Each row was made from one path, in order. Every step used is in the known rows, and no mark comes twice. Write each row's path.
Known rows:
h -> c -> q -> r -> u -> d: -12.8 16.7 0.8 -14.8 -55.3 17.1 4.0 -7.1 -26.4 -55.8 21.4 9.8 -40.7
 -17.0 55.8 -44.3 5.0 9.6 13.1 -4.0
u -> d -> q -> c -> v: -11.8 5.2 31.1 -26.2 -15.0 25.2 -26.5 2.5 -6.5 16.3 5.3 12.7 5.0 -8.6
 -8.4 -1.5 10.1 -32.1 4.4 12.1
d -> u -> r: 16.6 -6.1 -12.8 -36.1 -26.6 1.4 -27.2 9.4 -9.3 -8.1 -9.4 -10.5 20.6 6.2
 -5.6 -2.3 14.0 -31.4 -7.1 5.2
d -> t: 7.6 11.8 5.8 -30.7 1.7 7.4 9.3 13.6 4.6 -2.9 17.0 6.3 8.4 19.2 6.5 11.3
 -0.6 -0.9 7.2 9.0
r -> q: 3.9 0.9 14.9 4.6 -4.4 6.3 0.4 -2.6 -1.8 -1.0 9.5 9.7 -34.6 -7.2 14.1 5.2
 -6.8 -7.5 -3.0 22.1
t -> d -> u: 4.4 -1.3 -6.8 -3.5 -12.4 17.4 -35.2 16.1 -15.5 -19.1 22.3 -12.3 19.1 8.5
 -0.3 7.5 15.0 1.9 -0.4 11.6
q -> r: -22.1 6.1 -5.8 3.4 -27.6 -14.1 -4.6 6.7 -14.3 -6.3 -5.1 -9.4 3.1 0.6 0.9
 -26.7 -7.7 -10.0 -0.3 -9.6
t -> d: 6.1 -4.6 0.8 10.6 4.7 8.7 -23.0 10.4 -10.0 -21.5 18.4 -12.3 -0.2 6.6
 -8.9 8.8 -0.4 15.3 1.4 -2.0
h -> c -> v: -5.5 -3.4 0.8 1.9 -2.1 16.7 -17.9 -15.2 -3.7 -18.2 -13.7 6.9 9.0 7.5
 -0.8 -12.5 25.9 6.8 5.8 2.4
h -> c -> q -> r -> u -> d -> t: -6.8 31.5 5.0 -44.1 -53.8 22.7 13.1 7.0 -20.9 -58.0 38.0 16.9 -32.3 2.2
 60.8 -34.1 4.9 10.3 21.3 5.3
t -> r -> u -> d: 11.6 5.5 -19.6 -23.2 -25.6 19.0 -26.5 7.0 -8.0 -51.4 34.5 -14.8 -10.8
 -26.1 9.0 -3.9 -8.6 13.0 1.1 -6.9
u -> d -> t: 19.8 -0.9 21.2 -50.4 -2.2 14.2 6.6 7.8 7.4 -10.9 39.4 4.3 3.8 15.2 6.1
 5.8 0.4 -12.4 8.5 18.5
u -> d: 13.0 -15.5 15.2 -21.4 -2.7 6.9 -2.0 -5.6 3.9 -7.5 22.7 -2.8 -4.7 -3.8
 -0.3 -4.6 -0.3 -13.1 0.4 9.1
r -> q -> c: -22.0 5.4 30.0 -5.5 -10.3 12.4 -2.7 8.8 11.9 12.3 6.1 18.6 -28.3 -6.6
 20.5 -2.2 -14.2 -13.0 5.0 12.4
d -> u -> r -> q -> c -> v: -10.3 -2.8 23.3 -30.8 -36.0 20.4 -51.9 3.2 2.7 4.0 -14.7 7.0 11.6 -8.8
 -9.8 -2.5 21.1 -36.4 -9.5 30.5
t -> d -> u -> r -> q -> c: -0.8 -6.1 16.8 -31.1 -31.7 24.7 -54.9 25.2 -7.4 -18.1 17.8 -3.1 -8.0 5.2
 8.5 1.6 0.2 -29.2 -1.5 15.1
h -> c -> q -> r: -27.6 18.5 -2.9 10.7 -45.0 -0.6 7.7 -13.2 -28.5 -27.4 3.7 0.2 -26.1 10.7
 39.5 -49.1 5.5 -5.1 -0.9 -6.4
r -> u: 2.8 12.6 -12.9 -4.5 -5.9 10.6 -0.6 11.6 -0.4 -18.6 -3.5 11.7 -9.3 -23.0
 17.4 9.2 1.2 27.7 12.4 -5.5
t -> d -> q: 10.4 10.6 -7.2 6.9 -1.2 19.0 -23.4 22.0 -31.6 -10.6 16.9 -2.9 -17.4 12.0
 3.7 16.1 -3.6 -4.4 2.8 -2.4
c -> v: -3.7 -0.4 6.8 9.7 1.2 6.8 -21.0 -13.3 -0.1 2.1 -13.4 -1.7 20.4 -6.5
 -23.2 2.1 19.5 6.0 -5.1 12.6

Which path is each row?
-26.6 34.6 -11.0 13.8 -46.7 0.6 2.9 1.0 -25.1 -28.3 -0.9 3.4 -24.2 -26.2
 32.3 -27.5 0.4 24.3 2.5 -2.2 | c -> q -> r -> u
-7.5 28.8 -9.1 -36.3 -38.4 33.3 -30.8 28.8 -18.3 -27.2 29.9 3.2 -22.1
 -21.6 27.3 -3.1 -18.3 -10.3 8.1 -16.6 | t -> r -> u -> d -> q -> c
-25.5 13.8 9.2 -1.2 -24.9 17.0 -25.2 6.0 -0.1 -10.2 23.5 -5.4 -25.6 -5.9
 13.5 -12.5 -21.4 -14.9 -8.3 2.3 | t -> r -> q -> c
-6.7 11.9 29.8 -52.0 -28.3 31.8 -19.1 14.9 7.6 -22.3 62.7 -2.1 -22.1 9.2
 21.0 -5.7 -22.9 -27.9 -0.2 21.1 | u -> d -> t -> r -> q -> c
-20.3 19.7 -18.1 -1.9 -34.8 -5.2 -5.4 19.6 -15.5 -23.7 -9.5 2.5 -5.3
 -21.4 17.9 -17.5 -6.8 17.9 9.8 -15.6 | q -> r -> u
-10.3 10.4 35.9 -43.8 -26.6 38.4 -40.7 1.8 7.3 -21.9 48.5 -4.2 0.3 2.4
 -4.5 -3.6 -3.7 -21.5 -5.4 33.9 | u -> d -> t -> r -> q -> c -> v
-9.7 16.7 -13.9 10.1 -28.8 3.2 -28.0 28.8 -46.9 -17.1 13.3 -13.1 -15.3
 14.1 3.0 -9.5 -10.7 -12.7 1.8 -12.3 | t -> d -> q -> r
-16.7 16.2 7.7 -3.4 -7.6 23.2 -25.5 30.2 -18.3 3.0 16.0 5.4 -11.6 10.3
 9.0 8.2 -11.3 -9.2 9.3 -12.0 | t -> d -> q -> c
-3.8 22.0 11.6 -39.2 -24.0 30.2 -7.1 28.3 -6.6 -3.1 14.8 26.6 -27.1
 -23.4 31.3 7.2 -11.4 -9.5 21.4 -7.1 | r -> u -> d -> q -> c
-6.8 5.4 -3.1 -23.7 -38.3 1.7 -9.4 13.2 -12.7 -33.5 12.7 0.1 -11.8 -26.7
 18.3 -20.6 -6.8 6.9 12.8 -6.2 | q -> r -> u -> d
-29.8 4.7 22.5 0.1 -5.7 12.0 -24.0 -3.8 13.3 14.1 -16.7 7.4 27.1 -8.8
 -18.2 -6.7 12.6 0.4 2.7 3.0 | q -> c -> v
18.1 22.7 -25.3 -26.7 -31.9 29.0 -26.0 19.4 -31.2 -41.2 33.5 -5.9 -27.6
 -19.6 20.7 5.4 -12.4 -4.8 2.9 -8.1 | t -> r -> u -> d -> q
15.6 5.9 -0.8 -48.2 -17.2 19.0 -17.4 7.4 -5.3 -35.2 56.1 -21.6 8.2 18.6
 -0.1 -2.5 -10.2 -13.5 -4.0 7.8 | u -> d -> t -> r
-5.3 -8.3 23.0 -19.9 -31.4 30.1 -74.5 13.2 -7.8 -16.4 4.0 -4.8 11.2 -1.3
 -18.9 4.9 20.8 -22.8 -6.1 29.6 | t -> d -> u -> r -> q -> c -> v
1.3 7.7 -6.3 7.3 -18.2 12.2 -20.5 -1.3 -13.4 -25.4 26.2 -14.2 -31.6 -3.6
 6.9 -3.2 -14.2 -7.3 -15.2 12.7 | t -> r -> q
21.5 15.7 -4.2 -30.1 -17.8 23.6 -5.5 19.6 -19.4 -19.0 16.1 17.6 -31.4
 -22.5 26.6 14.7 -4.1 -3.1 14.2 1.8 | r -> u -> d -> q
21.4 -6.9 1.6 -31.0 -31.3 8.3 -28.7 6.8 -11.6 -9.4 1.1 1.7 -15.4 -0.7
 8.9 4.3 7.8 -38.1 -12.4 26.7 | d -> u -> r -> q
-12.7 27.6 -3.1 -27.0 -35.5 39.8 -51.0 15.5 -18.2 -26.9 17.3 1.7 -1.4
 -29.9 3.1 -0.9 0.9 -3.6 3.4 -4.9 | t -> r -> u -> d -> q -> c -> v
-14.0 19.2 5.1 -6.9 -51.4 6.2 1.3 -2.8 -21.8 -37.1 21.6 1.0 -27.8 -31.3
 31.8 -30.6 -0.1 12.3 3.8 6.8 | c -> q -> r -> u -> d
